Each row was made from one small tree. Brackets hold a mark, then the marks that hang from it, in the order of their numbers. Every link used is in the known rows. Write each row's tree.
Known rows:
[Q_838 [Q_240 Q_87 Q_696] Q_498]: [ 1.30 -5.87  1.23  1.41  3.56  0.71  3.83 -1.12 -0.81 -0.31 -0.64  0.06
  2.73 -1.33 -3.09  1.23 -3.86  1.49 -1.93 -2.44  0.59 -1.10  4.61]
[Q_240 Q_383 Q_838]: [ 1.93  1.00  0.49 -0.94 -3.44 -1.20  1.19 -0.25 -1.39 -0.49  0.82 -3.55
 -2.64  1.02  1.16 -3.57  0.97 -1.42  0.04  2.16  1.26 -1.42  0.21]
[Q_696 [Q_498 Q_838] Q_531]: [-0.41  1.62 -1.11 -2.05  0.72 -2.15 -5.43 -1.42  0.80 -0.42  0.85  1.23
 -2.10  0.66 -0.19  0.57  1.55  3.23  1.51 -1.40 -2.13  3.17 -2.61]
[Q_696 [Q_240 Q_87 Q_383] [Q_498 Q_838]]: [-2.28  2.30 -2.71 -2.12 -0.50  0.69 -0.21  2.50  1.49  3.29  4.11  2.14
 -0.10 -2.57  0.87  2.76 -0.56  2.57 -1.18 -3.14 -0.14  4.30  0.06]
[Q_240 Q_87 [Q_696 Q_498]]: [ 0.63 -0.58 -0.35  0.34  0.92 -0.05  2.44  2.56  2.10 -1.72  0.65  3.30
  3.07 -1.12 -1.35  0.38 -1.46  2.46  0.77  0.87 -1.57 -1.58 -1.41]
[Q_838 [Q_240 Q_87 [Q_696 Q_498 Q_531]]]: [-1.58 -1.53  0.80  0.12  3.19  2.74 -0.08 -0.58  0.18  0.49  0.69  4.77
  0.36  1.55 -0.97  3.78  1.61  2.56  2.80 -1.92 -0.50 -1.19 -0.35]
[Q_838 Q_498]: [ 3.71 -1.62  0.13  0.20 -0.35 -3.30  1.22 -0.81  0.69 -4.07 -1.87 -2.31
  1.64 -2.66 -2.93 -3.65 -1.35 -0.04 -2.67 -0.82 -2.76  1.77  1.38]
[Q_498 [Q_838 [Q_240 Q_383]]]: [-1.01 -2.91  0.75 -2.21  0.61 -1.27 -2.59 -0.69 -2.50  0.94  1.92 -4.11
 -4.31  2.02 -0.78 -0.53  0.71 -1.79 -1.49 -2.34  1.37 -0.13  4.82]
[Q_87 [Q_240 Q_383 Q_696 [Q_838 Q_498]]]: [ 0.77 -1.93  0.72  1.84 -2.25  0.82  1.08 -1.62 -1.11 -1.63 -2.09 -5.82
  0.49  1.73  0.86 -0.40 -3.36 -2.49 -3.51  1.21  0.75 -3.33  5.82]
[Q_240 Q_87 Q_383 Q_838]: [ 1.31  1.61 -0.71  0.04 -1.35  0.66  3.22 -0.68 -2.10  0.90  1.90 -1.74
 -1.51 -0.32  0.10 -1.94  0.02  0.23  1.80  0.89  1.24 -0.72 -0.48]
[Q_240 Q_87 [Q_696 Q_531]]: [ 1.70 -1.26  0.30  0.66  3.59 -0.99  2.20 -1.16 -0.48 -0.74  1.38  2.34
 -0.06 -0.98 -2.08  0.87 -1.58  1.64  0.86  1.18 -0.10  0.57 -1.75]
[Q_696 [Q_240 Q_838] Q_498]: [ 0.29  5.16 -1.66 -1.94 -3.60 -0.18  1.18  1.30  3.14  0.05  0.09  2.01
  0.74 -0.75  1.87 -1.72  2.21  1.74  1.63  0.39  0.24  0.63 -2.37]
[Q_696 [Q_240 Q_383]]: [ 0.60  0.82  0.60 -2.14 -3.00 -2.05  2.17  3.03  1.66 -0.85  1.69 -0.56
 -1.48 -2.13  0.99 -1.65  0.50 -3.31 -3.31  0.48  0.00  2.32  0.96]
[Q_838 Q_240]: [ 1.08 -1.86  1.72 -1.73 -0.02 -1.69 -0.03 -0.85 -0.39 -2.58 -0.52 -1.83
 -1.78  0.66 -2.22 -2.87  1.77 -1.85  0.47 -0.92 -0.85 -1.38  2.16]
[Q_531 Q_87]: [ 1.24 -0.25  1.68  1.26  0.63 -1.50  0.84 -0.07 -0.23 -1.64 -1.67 -0.31
  1.53 -2.07 -2.62 -2.98  0.35 -2.13 -1.33  1.17 -0.92  0.29 -2.42]
[Q_240 Q_838]: [ 2.63  1.91 -0.07 -1.24 -1.50 -2.65  1.14 -1.61 -0.37 -2.40 -0.37 -1.97
 -1.20  0.12 -0.85 -4.36  0.82 -0.17  1.58  1.79  0.53 -1.62 -0.75]
[Q_531 Q_696]: [ 3.10 -2.53 -0.52  1.07  0.20 -3.43 -1.18  1.81  0.82 -2.55 -2.15 -0.79
  1.76 -1.52 -0.89 -3.68 -0.76 -1.00  0.96  1.93 -2.52 -0.82 -0.43]
[Q_531 [Q_87 Q_240]]: [-1.66  0.66  1.32  1.35  0.88  0.13 -1.64 -1.80 -0.94 -3.59 -3.62 -2.27
  1.94 -0.30 -2.23 -2.06  0.26 -4.21 -0.54  0.67 -1.18 -1.32  0.16]
[Q_498 [Q_838 Q_240]]: [-0.56 -2.19  0.22 -2.61  2.35 -2.44 -2.78 -2.34 -1.90 -0.84  0.91 -2.11
 -2.52  0.96 -2.41 -1.53  0.33  0.03 -0.66 -2.33  0.56 -0.30  3.49]
[Q_498 Q_838]: [ 1.18 -0.94 -0.92 -1.74  1.41 -4.43 -1.98 -1.41 -0.45 -2.04  1.30 -2.44
 -1.29 -0.66 -2.20 -2.80 -1.29  0.62 -1.11 -0.68 -0.73  1.41  0.95]
[Q_696 [Q_498 [Q_838 Q_240]] [Q_531 Q_87]]: [-3.48  0.44  0.70 -0.28  4.31  1.93 -6.06 -2.64 -1.41  3.40 -0.75  2.11
 -1.18  2.52 -0.90  3.37  3.39  1.71  1.60 -4.08  0.47  1.97 -2.50]
[Q_87 [Q_240 Q_383 [Q_696 Q_531] Q_838]]: [-1.24  1.29  1.57  0.77 -1.04  1.14 -1.26 -2.83 -2.29 -0.67 -0.45 -3.53
 -3.03  3.93  2.20  0.92 -0.50 -2.71  0.24  3.01  2.13 -3.23  2.08]
[Q_240 Q_87]: [ 1.62 -0.06 -0.84 -0.59  1.25 -1.36  2.63 -0.32 -0.40 -2.52  0.70  0.91
  0.94 -2.94 -2.96 -2.14 -0.75  0.50  1.47 -0.05 -1.91  0.56 -1.13]

Write each row's tree:
[-1.19 -1.92 -1.16 -1.41  4.40 -0.60 -0.83 -2.71 -2.38  0.47  1.97 -0.34
 -1.75 -0.30 -3.45  0.08 -0.82  1.66  1.36 -3.62  1.04  0.73  3.27]
[Q_498 [Q_838 [Q_240 Q_87]]]
[ 0.46 -6.29  1.90  1.69  1.91  1.95  3.84  0.11 -1.25  0.99  0.63 -1.66
  1.01 -0.02 -1.50  2.39 -2.96  0.08 -3.67 -2.19  0.60 -0.71  5.38]
[Q_838 [Q_240 Q_87 Q_383 Q_696] Q_498]
[-0.12  0.66 -1.13  1.30 -1.22  2.36  2.86  2.34 -0.13  1.55  1.47  0.38
  0.65  1.00  2.13  0.90 -0.82  2.26  1.34  1.61  1.17 -2.89 -1.02]
[Q_240 Q_87 Q_383 [Q_696 Q_498] Q_838]
[-2.92 -0.34  0.42 -2.54  0.78  1.16 -6.15 -1.66 -1.48  2.73  1.49 -0.03
 -4.80  3.90  1.41  3.03  3.88  1.03  0.84 -3.65  0.34  2.14  1.09]
[Q_696 [Q_498 [Q_838 [Q_240 Q_383]]] Q_531]
[ 0.20  0.90 -3.32  0.67  0.38  0.28  0.58  4.32  3.79  1.07 -0.85  5.25
  4.79 -3.72  1.04  0.75 -1.14  2.49  2.38 -0.41 -2.93  1.85 -2.79]
[Q_531 [Q_696 [Q_240 Q_87] Q_498]]
[-2.08 -3.02  1.36  0.36  0.27  3.18  2.13  2.80 -0.47  1.15  1.53  1.66
  0.17  1.73  0.17  3.02  0.44 -0.11 -0.05 -1.04  0.33 -2.77  2.56]
[Q_838 [Q_240 Q_87 Q_383 [Q_696 Q_498]]]
[ 0.94 -2.83  0.61  0.52  0.66 -0.01  3.99  2.43 -0.59 -0.17  2.56 -0.23
  0.39 -1.03 -0.86  0.22 -2.79 -0.96 -2.00  1.60  0.69 -1.36  1.23]
[Q_240 Q_87 Q_383 Q_696]
[-0.52  5.20 -2.74 -1.80 -1.58  1.86  2.97  1.01  2.25  1.26  1.39  3.96
  1.46 -2.54  0.81 -0.35  0.74  3.71  3.22 -1.24  0.45  1.27 -3.26]
[Q_696 [Q_240 Q_87 Q_838] Q_498]
[-1.19 -0.17  0.74  0.59 -2.32  0.67  0.49 -0.89 -1.60 -1.95 -0.84 -4.93
 -1.33  3.21  1.65 -1.29 -1.43 -3.57 -1.01  3.71  1.66 -5.18  4.02]
[Q_87 [Q_240 Q_383 Q_696 Q_838]]
[ 0.85  0.72 -2.24  0.05 -1.88 -1.70 -1.26  4.64  5.02 -0.35 -1.81  3.45
  3.44 -2.56  2.12 -0.77  0.09  0.23  0.52  0.37 -2.95  1.01 -2.23]
[Q_531 [Q_696 Q_240 Q_498]]
[-0.02  0.15 -1.23  0.15 -3.63 -0.55 -1.61  6.44  3.63  1.22 -0.99  2.05
  1.80 -1.32  3.80  0.22  0.80 -1.31 -0.69  1.47 -2.17  1.87 -0.66]
[Q_531 [Q_696 [Q_240 Q_383] Q_498]]
[ 0.76  0.35  0.70  0.02  0.15 -1.07 -1.10  1.02  2.02 -1.97 -0.33  2.69
  0.41  1.08  0.41  0.87  1.10  1.01  0.52  1.82 -1.88 -0.65 -2.33]
[Q_240 [Q_696 Q_498 Q_531]]
[-2.43  3.52  1.66  1.73 -1.02  2.95 -2.19 -4.13 -3.65  1.52 -2.46 -2.62
 -2.42  2.99  1.66  0.36  1.88 -3.22  1.49  0.86  1.46 -0.94 -1.29]
[Q_696 [Q_531 [Q_87 [Q_240 Q_383 Q_838]]]]
[-1.02 -2.29  1.01  0.40 -1.40 -0.88 -0.69  1.05 -0.66 -3.68 -0.71 -4.02
 -0.76  1.46 -0.21 -0.96 -2.16 -5.16 -3.00  2.88 -1.14 -3.38  4.62]
[Q_87 [Q_240 Q_383 Q_696]]
[-1.50 -0.68  0.99  1.21  3.90  0.47 -4.16 -0.12  0.48  2.32  0.24  2.50
  0.63  1.66  0.15  3.73 -0.59  2.37 -1.29  0.01  0.60  1.27 -3.73]
[Q_240 [Q_696 [Q_498 Q_838] [Q_531 Q_87]]]
[-1.28  4.80 -2.11 -1.59 -3.23  2.91  3.32  2.22  1.36  2.94  2.57  2.57
  0.22 -1.94  3.10  1.42  1.21  1.69  1.70 -0.58  0.72  1.72 -2.04]
[Q_696 [Q_240 Q_87 Q_383 Q_838] Q_498]
[-1.20 -0.91  3.04  2.04  0.14  2.08 -1.16  2.34  0.01  2.20 -0.05  2.14
  0.32  1.79  1.94  3.36  1.93 -0.89 -1.93  1.59  0.24  0.41 -3.48]
[Q_240 Q_383 [Q_696 Q_498 [Q_531 Q_87]]]
[-0.76 -1.66  0.14  4.04  1.56 -0.04 -3.44 -0.11 -0.48 -1.44 -5.61 -1.94
  3.93 -0.58 -1.03 -1.36 -1.45 -4.26  0.93  2.03 -2.19 -2.16 -0.12]
[Q_531 [Q_87 Q_240] Q_696]
[-0.07  0.82  0.26  2.67 -1.28  1.13  0.64  2.73  0.31  5.07 -1.20 -0.22
  1.36 -0.81  3.68 -0.08 -0.29 -2.52 -1.42  2.08  2.99  0.47 -2.06]
[Q_531 Q_87 [Q_696 [Q_240 Q_383 Q_838]]]
[ 0.80  2.40 -0.08 -0.34 -0.34 -0.12 -0.65 -0.97  0.99  0.04 -0.59  2.09
 -0.68  2.74  1.74  0.43  1.63  2.57  2.60  2.71  0.61 -1.82 -3.34]
[Q_240 [Q_696 Q_498 Q_531] Q_838]
[-1.19 -3.44  4.44  1.63  4.24  0.90 -0.40 -1.55 -1.75  1.62 -1.19  1.38
 -0.40  2.40 -1.11  2.49  1.42 -2.23 -1.17  0.21  2.31 -1.68 -0.41]
[Q_838 [Q_240 [Q_696 [Q_531 Q_87]]]]
[-0.34  3.07 -2.43 -1.88 -1.22  0.29  2.26  2.52  3.23 -0.48  1.08  4.75
  2.45 -4.04 -0.47  0.59  0.10  2.70  1.05 -1.72 -1.90  2.94 -2.53]
[Q_696 [Q_240 Q_87] Q_498]
[ 2.06  0.84 -0.09 -0.72 -4.31 -0.51  3.23  0.13  1.00  1.27  0.50 -2.16
 -0.19 -1.75  1.67 -1.15 -0.99 -0.40 -3.60 -0.83  1.20  2.61  1.81]
[Q_696 [Q_240 Q_383 [Q_838 Q_498]]]
[-0.43  1.51  0.42  0.18  0.44 -0.52 -1.29 -4.12 -1.51 -2.35 -1.38 -1.97
 -1.31  2.98  0.69 -0.35 -0.56 -1.15  2.01  2.66  1.04 -3.61  0.59]
[Q_87 [Q_240 [Q_696 Q_531] Q_838]]
[-1.96  1.48  1.73  1.71  2.09  1.03 -2.74 -3.29 -1.77 -2.06 -3.38 -0.61
 -0.04  0.37 -2.11  0.09  1.28 -3.66  0.91 -0.06 -1.08  0.32 -2.10]
[Q_696 [Q_531 [Q_87 Q_240]]]
[ 1.96  2.39  0.61 -0.25 -2.87  0.56  1.73 -1.32  0.25  2.02  0.16 -0.77
 -1.91 -0.98  2.80  0.82  0.36  0.35 -2.16 -1.87  1.84  4.59 -0.26]
[Q_696 [Q_240 Q_383 [Q_838 Q_498]] Q_531]
[-0.47  2.19  1.63 -0.48  1.19 -0.43 -0.08 -0.40  0.54  1.35 -0.38  3.36
 -0.08 -2.17 -0.07  0.64  1.40 -1.61 -1.32 -0.44  1.03  4.40 -4.35]
[Q_696 Q_240 [Q_531 Q_87]]
[-0.27  6.40 -2.30 -1.28 -0.54  2.17  1.17 -0.94  1.83  1.87  1.42  5.63
 -0.10 -1.36  1.93  1.67  2.10  4.57  4.34 -1.69  0.54  2.96 -5.03]
[Q_696 [Q_240 Q_87 Q_838] Q_498 Q_531]
[-0.08  0.63  0.06  0.34 -0.48 -1.18  0.10 -2.05 -1.11 -3.38 -2.03 -3.53
  0.26  2.54 -0.27 -2.55 -2.18 -2.00  0.42  3.67  1.21 -5.47  3.00]
[Q_87 [Q_240 Q_696 Q_838]]
[-1.30 -2.66 -2.93  0.82  4.17  1.11 -4.21  0.59 -0.21  2.99 -0.55  2.00
  1.89  0.05 -0.63  2.14 -0.79  3.95  3.80 -3.37 -1.41 -0.55  1.08]
[Q_531 [Q_696 [Q_498 [Q_838 [Q_240 Q_87]]]]]
[-0.17  3.68 -0.60 -2.42 -1.63 -0.63 -1.31  1.24  3.83 -0.99 -0.12  4.72
 -0.35 -1.56  1.20  0.73  2.92  1.11  0.86 -0.79 -1.78  4.06 -3.64]
[Q_696 Q_240 Q_498 Q_531]
[-2.19 -5.30  0.31 -0.50  3.36  0.53  0.49 -0.34 -2.63  2.94  3.91 -1.65
 -2.41  1.61 -1.58  2.82 -2.30  0.29 -2.08 -1.58  2.37 -1.68  5.67]
[Q_498 [Q_838 [Q_240 Q_87 Q_383 Q_696]]]
[ 2.91 -0.57  0.08  0.82 -3.36 -0.39  1.63 -1.41 -0.98 -0.64 -0.96 -4.53
 -0.87 -0.17  0.49 -2.62 -0.97 -0.41 -2.02  0.09  0.36  0.67  2.20]
[Q_240 Q_383 [Q_838 Q_498]]
[ 2.56  0.06 -1.30  1.54 -1.26  1.25  3.69 -1.76 -2.19  0.75  0.39 -2.52
  0.63 -2.00 -0.58 -1.36 -1.95  1.56 -0.69 -1.39  0.52  1.04  1.05]
[Q_240 Q_87 Q_383 [Q_838 Q_498]]
